Each row was made from one walk, in order. Every step used is in the known rows, and no mark comes twice. Write each row's walk.
(in the rows, 128 means zero)
Known rows:
m e x w: [123 118 115 115 100 161 176 105 170 130 133 113 191  86 114 164 147 154
 120 149 147 139 134 125 172 140 184 140 135 164 144 129 123 167 153 113
 120 141 124  81 168 176  75 105 121 117  97 132 113 115  96  65 170 104
 162 123 128 138 129 121 162 176 123 171]
y v: [108 106 115 121  88 135 212 101 128 147 154 139 163 136  96 130 179 162
 177 118 114 169 156 153 205 147 193 121 134 167 151 136  91 176 178 111
  70 174 132  90 127 174 155  92 118 134 127 172  90 108 106  57 152 122
 135 151 142 155 122 135 138 152 141 171]
k e x w a q: [141 122  95 134  74 154 174 139 156 129 142 105 176  85 133 157 136 164
 109 140  84 127 129 125 183 137 198 147 120 174 165 110 114 131 148 122
 114 163 124  82 162 177  80 134  87 129 135 154 144 134  85 109 174 100
 158 140 127 171 143 124  93 174 123 102]
t v: [129  90  84 120 100 156 196 106 118 156 135 113 164 128 144 142 148 163
 159 139  80 143 147 130 205 139 177 109 125 150 124 134 114 158 193 110
  73 168 141  75 115 160 134  81 133 122 140 161  81 115  91  61 174 110
 128 138 123 156 111 117 131 139 130 173]
q a w: [132 112 108 160 105  98 180 118 130 131 134 119 157  95 133 150 167 142
 175 126 100 125 119 131 197 138 179 165 108 142 148 142  80 133 166 150
 102 150 142  76 128 148 112 105 131 141 150 193 122 126  76  92 142 124
 120 142 149 163 152 131 125 167 140 164]
k e m q a w t v: [115 103 115 202 123 111 144 149 144 125 125  75 160  49 165 190 116 167
  73  95  88 127 125  82 161 100 178 189  62 124 159 146 133 131 116 125
 131 115 135  60 109 176 109 154 150 144 154 173  94 128  69 129 135  72
 139 129 120 139 120  79  83 163 120  50]
h q a w x e k: [147 101 119 173 123 122 169 139 167 130 164 110 112  73 125 187 167 170
 138 130 112 138  87 107 216 120 169 170  81 167 146  91 110 106 144 165
  91 119 107  78 107 130  95 120 126 165 127 164 140 120  91 109 139  95
 165 155 136 196 102 117 138 173 141 110]
x e m q a w t v: [153 116 130 187 119 111 165 151 150 124 118  78 163  55 140 209 130 156
 102 106  94 106  99  64 181 105 172 185  62 119 139 132 110 121 133 111
 125 126 140  80 124 164  95 130 151 158 157 161  89 127  72 122 129  88
 148 144 128 161 130  73 123 176 121  89]
q m e: [101 109 123 141 127 165 156 102 140 145 142 127 166  92 135 141 139 153
 149 153 145 152 160  96 181 133 159 118 131 147 154 146 116 186 152  81
 113 151 154  67 119 144 121 120 128 115 114 174  86 118 111  68 140  99
 157 122 129 141 121 105 159 138 127 154]
k e x w a: [127 108 110 122  79 196 180 129 154 128 139 107 177 101 118 155 139 159
 116 144  85 139 141 134 178 142 196 145 129 162 160 113  92 159 154 120
 114 174 148  74 176 154  79 118 106 132 132 145 129 125  90  99 183 102
 154 128 120 178 150 125 121 170 121 116]
w x e: [128 105 109 111 113 184 182 113 154 142 159 151 156 113 106 153 172 165
 168 160 113 160 125 140 249 115 193 116 130 177 137 101  74 137 182 111
  86 173 129  81 135 147  93 106 110 148 109 160 107 109 108  72 153 106
 171 131 121 178 132 134 154 156 124 159]
k e m q h: [ 96 111 123 147 137 151 157 134 154 133 135  94 159  81 132 157 123 148
 101 109 127 182 133 105 167 134 162  71 120 170 177 163 117 160  99  88
 108 124 160  39 101 185 128 131 136 117 146 162 109 116 101  83 139  90
 157 128 128 144 110 119 104 146 138 100]
h q: [126  92 101 136 111 157 176 100 135 150 148 134 138 124 145 139 159 143
 179 125 111 165 134 119 198 130 171  93 143 175 124 138 113 156 151 110
  78 154 111  84  97 172 111  80 112  94 115 155 119 122  77  78 154 120
 160 153 131 170 115 117 131 137 143 161]
w x e m: [125 124 112 113 111 198 179 117 169 141 153 122 162  86 101 171 169 175
 147 142 118 151 115 124 237 135 189  99 118 184 149  96  93 129 166  95
  83 164 146  48 135 147 101 119 134 149 125 161 113  99 110  67 143 104
 178 132 129 176 152 120 166 157 111 155]
y b: [118 123  94 108  95 180 178 102 143 145 139 120 173 134 119 123 163 160
 166 147 115 161 166 142 202 144 211  93 145 168 149 142  88 177 172  85
  99 163 141  97 147 161 134  93 130 141 121 191 102 103 112  70 148 137
 121 135 131 155 140 131 128 146 127 158]
h q a w: [136 103 109 172 114  92 167 120 133 132 138 117 131  91 156 158 161 145
 174 116 113 126 110 113 188 126 170 169 109 150 138 136  97 129 140 152
  90 133 120  86 109 162  93  98 110 121 136 176 131 136  61  97 133 119
 142 160 145 173 136 107 120 155 146 150]
r m: [121  92  99 119 109 188 183 104 134 144 145 127 163 113 114 118 178 134
 188 145 109 142 149 120 185 146 176  80 138 174 149 146  85 150 184  93
  95 167 151  77 120 165 146  81 123 132 132 170  88 103  91  42 168 124
 103 127 141 159 143 111 125 137 132 190]
h q a: [133 106 109 164 102 133 166 110 135 146 142 125 123 102 155 146 154 154
 186 117 107 148 126 101 191 139 173 134 128 155 129 133 109 158 154 125
  80 139 115  77  90 157 115 100 137 104 129 167 125 127  82  86 149 119
 152 150 142 177 129 106 127 147 149 152]
t v s: [151  82  84 110 116 175 198 123 105 159 117 106 174 115 133 137 149 137
 201 135  73 149 135 134 203 145 178 103 121 168 139 144 123 152 188 115
  75 152 156  73 115 168 131  76 146 103 152 163  70  93  63  37 171 116
 123 131 111 153 114  95 105 120 143 202]
m q a w t v s: [161  86 104 194 121 109 172 151 111 130 112  97 171  75 142 175 127 122
 155  91  89 122 115  89 191 101 168 190  65 124 149 156 115 137 138 139
 120 113 135 107 115 175 106 107 139 129 147 173  85 108  17  92 138  87
 126 141 126 146 105  72  79 144 137 116]
q a w t v: [135  94  91 191  95 104 177 131 114 132 122 115 161  88 162 165 148 158
 152 117  77 122 127 114 203 111 181 193  82 119 146 145  94 150 174 142
  98 158 117  81 117 160 113  99 132 162 154 175 105 121  65 105 152  91
 131 146 128 164 125 106 100 156 124 112]
m e x: [110 100 106 124 107 157 179 103 173 143 154 123 175  80 134 161 140 177
 129 145 118 149 145 126 164 135 198 125 135 154 138 139 121 167 152 110
 106 130 143  72 129 160  91  88 135  97 104 148 102 108  88  69 169 109
 165 125 122 140 120 133 151 172 127 176]
w a q: [158 121  86 150  75 130 203 138 128 144 152 122 160 123 132 151 146 143
 171 128  84 133 138 119 218 149 180 108 121 161 156 123  90 132 156 112
  70 173 127  92 112 159 110 115  97 130 137 188 116 125  66 104 155 121
 143 155 147 174 139 127 100 161 139 138]
e m q h: [121 122 104 147 113 158 173 121 150 133 137  89 162  94 122 160 139 130
 125  95 141 165 120 103 170 146 157  65 108 160 159 160 115 160 110  82
  83 129 158  63 103 187 126 115 147 118 135 163 111 109  79  68 142 101
 152 146 144 146 120 110 133 149 131 129]
r m q: [136  90 105 136 117 195 172 107 142 136 142 116 163 114  99 130 157 121
 144 114 126 138 149  96 160 127 171  87 133 160 139 152  97 150 154  77
 108 138 146 101 113 179 136 104 126 116 126 163  77 117  73  53 158 121
 109 127 149 147 118  97 135 144 144 162]
w t v: [124  83  87 154  98 158 186 109 113 145 129 129 166 124 147 152 142 154
 155 129  79 155 147 125 223 115 183 130 115 143 136 143 104 177 181  99
  81 182 110  84 112 175 124  83 133 137 133 157  82 103  74  78 167  93
 146 136 106 169 106 102 107 139 120 127]
y v t: [106  97  99 112  89 147 208 108 123 151 144 116 168 126  90 139 168 148
 204 116  92 179 168 160 204 147 207 125 116 159 147 146  91 193 189 102
  74 185 150  99 114 182 164 100 129 130 133 173  88 112 101  60 157 113
 155 146 132 147 116 115 127 143 130 162]
a q m e: [124 122 109 149 126 121 150 114 141 146 149 122 164  74 143 139 134 156
 144 149 140 139 147  89 190 134 159 123 119 163 161 143 139 153 151  92
 110 148 132  80 108 174 122 133 111 111 110 186 102 127  98  83 133  98
 161 134 134 130 110 102 137 140 126 138]
q m e k: [ 99 108 123 143 121 164 155 102 152 137 154  94 161  89 116 155 137 157
 129 137 143 160 159 102 161 147 148  95 109 155 168 140 139 179 154  85
 109 136 147  58 106 140 145 122 157 136 130 179  89 104 116  76 146  98
 139 120 128 153  94 109 159 140 137 134]

Which walk is each row?
[124 112 128 133 121 186 131  99 164 125 130 112 155  63 151 157 140 149
 122 142 168 128 127  76 145 130 164 139 127 163 145 131 157 182 127  99
 127 128 125  75 147 169  83 124 105  96  92 126 127 130  89  72 156  85
 187 144 128 150 114  72 176 151 119 134] -> h q m e x w
[135 120 120 133 133 167 161 141 176 127 154 102 163  82  98 193 155 152
 104 119 137 123  97 102 206 106 184 135  95 173 147 106  89  97 124 106
 109 133 156  78 138 155  82 143 117 153 113 158 105 119  80  97 124  94
 166 145 138 152 138 110 171 185 114 137] -> a w x e m q
[165 134  82 153  80 114 202 140 122 128 129 108 166 115 129 152 146 122
 151 136 127 143 117 119 238 161 156 105 118 174 186 134  88 147 141 128
  89 182 119  94 134 189 107 124  74 152 143 168 145 122  71  95 159 102
 157 166 150 185 138 135  95 155 132 105] -> x w a q h
[130 112  91 162 108 122 168 120 140 127 146 132 148  86 132 152 171 164
 152 129 114 121 117 135 222 122 192 166  99 147 167 114  73 121 167 163
  79 146 128  74 139 144  91 124 122 162 128 188 136 121  77  92 147  98
 144 144 147 161 141 131 139 171 124 144] -> q a w x
[136 131 117 154 113 130 168 134 171 126 146 103 153  57 124 183 174 173
 145 133 116 117  90 111 222 135 188 161  86 160 163  97  83  98 157 141
  96 139 153  42 141 139  85 137 141 167 145 179 130 113 100  95 129 103
 158 139 148 172 170 115 156 188 114 147] -> q a w x e m
[137 120 135 118 121 177 175 131 171 144 143  97 172  98  93 179 145 143
 124 116 121 144 114  96 178 130 172  95 120 164 124 126 110 134 135  72
 105 138 158  73 121 165 108 122 148 121 133 156  88 117  95  79 132 116
 158 137 137 158 141 107 159 165 136 162] -> x e m q
[146 122  98 154  91 158 169 127 125 139 153 114 155 106 144 138 142 143
 164 135 102 119 141  92 202 147 166 103 108 155 167 134 101 151 152  93
  80 179 156  83 102 152 126 127 100 131 143 199 123 126  78 108 146 108
 147 159 151 165 139 107 121 140 124 120] -> w a q m
[131  98 113 109 102 153 218 123 112 154 141 129 176 119  87 132 179 143
 216 115 113 179 146 157 206 153 193 113 125 186 159 144  98 165 180 127
  81 157 154  92 133 176 153  80 126 128 134 175  78  85  84  38 150 127
 138 142 132 154 122 121 121 135 152 203] -> y v s
[ 99  93 113 118 110 178 171 111 160 141 152 124 164  89 134 146 143 177
 130 149  86 172 148 152 161 134 205 117 135 164 142 131 116 159 161 107
 101 152 145  55 134 164 112  86 134 103 136 160 119 116 110  78 169 107
 147 120 110 163 122 139 118 153 130 155] -> k e x
[144 138 129 155 119 172 159 134 178 131 154 105 147  70 104 188 147 178
 111 106 131 131 101  80 193 129 183 131  96 144 144 104 100 124 142  99
  94 123 142  71 126 142  98 152 165 139 118 163 114 120  95  95 133 100
 176 133 146 164 145 101 160 177 124 118] -> w x e m q a
[139 115 114 158 104 133 169 115 144 139 147 116 153 105 118 153 141 146
 142 100 118 141 130 100 166 133 174 128 120 127 135 141  94 157 154 106
  95 135 133  99 106 155 119 123 145 113 128 173 103 133  81  91 147 116
 135 138 152 144 126 114 138 165 151 143] -> m q a
[ 93 111 110 126 117 171 167 121 151 147 140  99 165  88 129 149 155 169
 144 129  92 174 146 138 184 139 183  86 131 180 162 142 115 146 151  92
  98 155 155  27 117 162 127 114 140 123 149 176 104 109 113  81 148 113
 145 115 124 157 142 118 118 144 131 151] -> k e m
[138 131  98 171 111 136 153 136 165 120 143  90 151  59 120 176 153 161
 105  90 134 110 103  99 179 123 187 153  76 144 171 118  94 114 116 131
  89 110 146  66 128 151  93 173 146 151 129 177 120 128  63 105 127  86
 153 144 164 132 140 103 151 184 119 113] -> e m q a w x
[112 120 129 177 130 108 145 143 160 129 140  79 157  54 136 176 137 157
 104  96 111 128 122  96 148 126 179 164  92 146 166 144 111 118 114 129
 131 109 159  54 116 161 106 155 146 130 152 190 111 138  79 117 119 105
 128 126 141 136 141 104 113 170 140 114] -> k e m q a w
[130 125 116 144 141 132 175 147 172 120 143  99 154  70 113 188 152 139
  98 126 148 146  81 101 209 111 169 124  93 179 170 127  87 105 101 117
 105 124 158  61 126 168  80 136 122 156 120 153 128 121  83  86 122  82
 182 154 137 156 124 122 147 173 118 111] -> a w x e m q h
[147 120 113 126  76 165 191 123 170 126 135 103 189  99 115 176 132 156
 115 145 134 118 137 108 180 152 194 147 130 152 155 118 100 167 138 122
 114 161 148  90 171 157  64 121 112 130  99 136 111 113  78  89 180 105
 165 133 134 159 150 119 154 187 121 137] -> m e x w a
[117  98 111 131 120 165 181 112 151 143 147 125 169  95 125 135 159 144
 167 153 137 147 158 101 184 141 172 100 140 172 157 147 104 158 165  99
 120 149 149  79 125 165 127 102 117 120 105 158  67 100  97  40 163 122
 122 105 130 144 130 111 132 143 137 180] -> r m e
[106 126 128 164 123 151 147 131 160 136 144  91 155  65 130 163 128 173
 106  96 111 148 134  95 146 136 173 127 112 142 159 140 118 149 128  95
 111 121 148  56 110 155 123 145 163 118 144 180 107 130 104 106 132 104
 136 113 142 138 136 105 113 164 141 108] -> k e m q a
[121 126 113 171  96 155 125 111 160 116 126 123 192  47 129 158 128 151
 100 144 153 131 124  80 177 111 169 156  96 157 172 135 153 170 129  90
 140 154  90  81 156 197  93 140  96 134 101 149 134 115  83 100 144  69
 188 136 128 144 118  79 132 159 100  93] -> a q m e x w t
[156 138 100 149  83 113 196 144 161 123 135  93 177  69 138 173 123 149
 103 151 136 129 111  97 194 161 173 138 117 165 186 128 114 151 111 130
 110 147 125  87 144 182  75 125  96 129 114 143 141 118  78  94 172  90
 179 158 134 161 133 132 112 182 122 103] -> m e x w a q h
[145 113 103 170 112 115 158 124 151 123 151 117 147  83 121 161 151 155
 110 103 127 116 111 108 194 107 185 176  92 137 156 121  84 120 132 145
  91 125 131  94 121 152  85 139 122 148 111 178 121 138  59 110 137  94
 145 141 151 141 122 118 146 180 134 114] -> m q a w x
[144 130 139 153 115 150 164 135 168 142 144  91 157  71 105 186 144 161
 131 108 120 128 108  82 167 136 170 121 109 138 128 125 107 137 144  87
 109 131 151  74 121 148 108 132 169 129 147 166 100 124  97  90 128 118
 152 132 151 160 150 103 150 173 136 144] -> x e m q a
[167 123  96 142  82 162 183 142 175 124 142  91 186  63 120 163 145 145
 117 148 124  90 127  78 158 159 184 138 117 166 172 116 122 131 145 114
 126 143 130  98 160 181  88 132  95 137 111 139 108 112  70  79 182 107
 142 139 147 148 143  94 123 175 118 135] -> r m e x w a q
[116  92 110 140 119 184 141  90 124 141 145 133 134 109 148 131 156 142
 176 127 123 151 138  99 182 131 160  95 132 171 141 140 124 172 143  87
  88 152 135  68  97 161 128 104 112  97 124 166 117 130  88  81 139 105
 161 155 140 168 112  86 152 120 134 147] -> h q m
[142  80  86 145 105 182 194 133 102 157 113 118 180 107 135 154 143 131
 195 122  76 166 137 127 225 120 181 122 103 163 151 155 123 167 175 111
  92 163 130  87 115 177 127  74 136 128 149 159  76  78  47  55 165  90
 139 129 104 167 106  84  81 118 130 161] -> w t v s
[112 123 122 122 106 181 143  89 162 122 127 105 190  73 122 151 139 148
 119 151 163 126 136  98 153 134 174 137 119 153 159 134 132 183 149  98
 125 148 144  69 163 162  88 125 126 118 115 144 115 121 107  57 158  89
 164 127 132 137 130  96 183 159 110 156] -> q m e x w
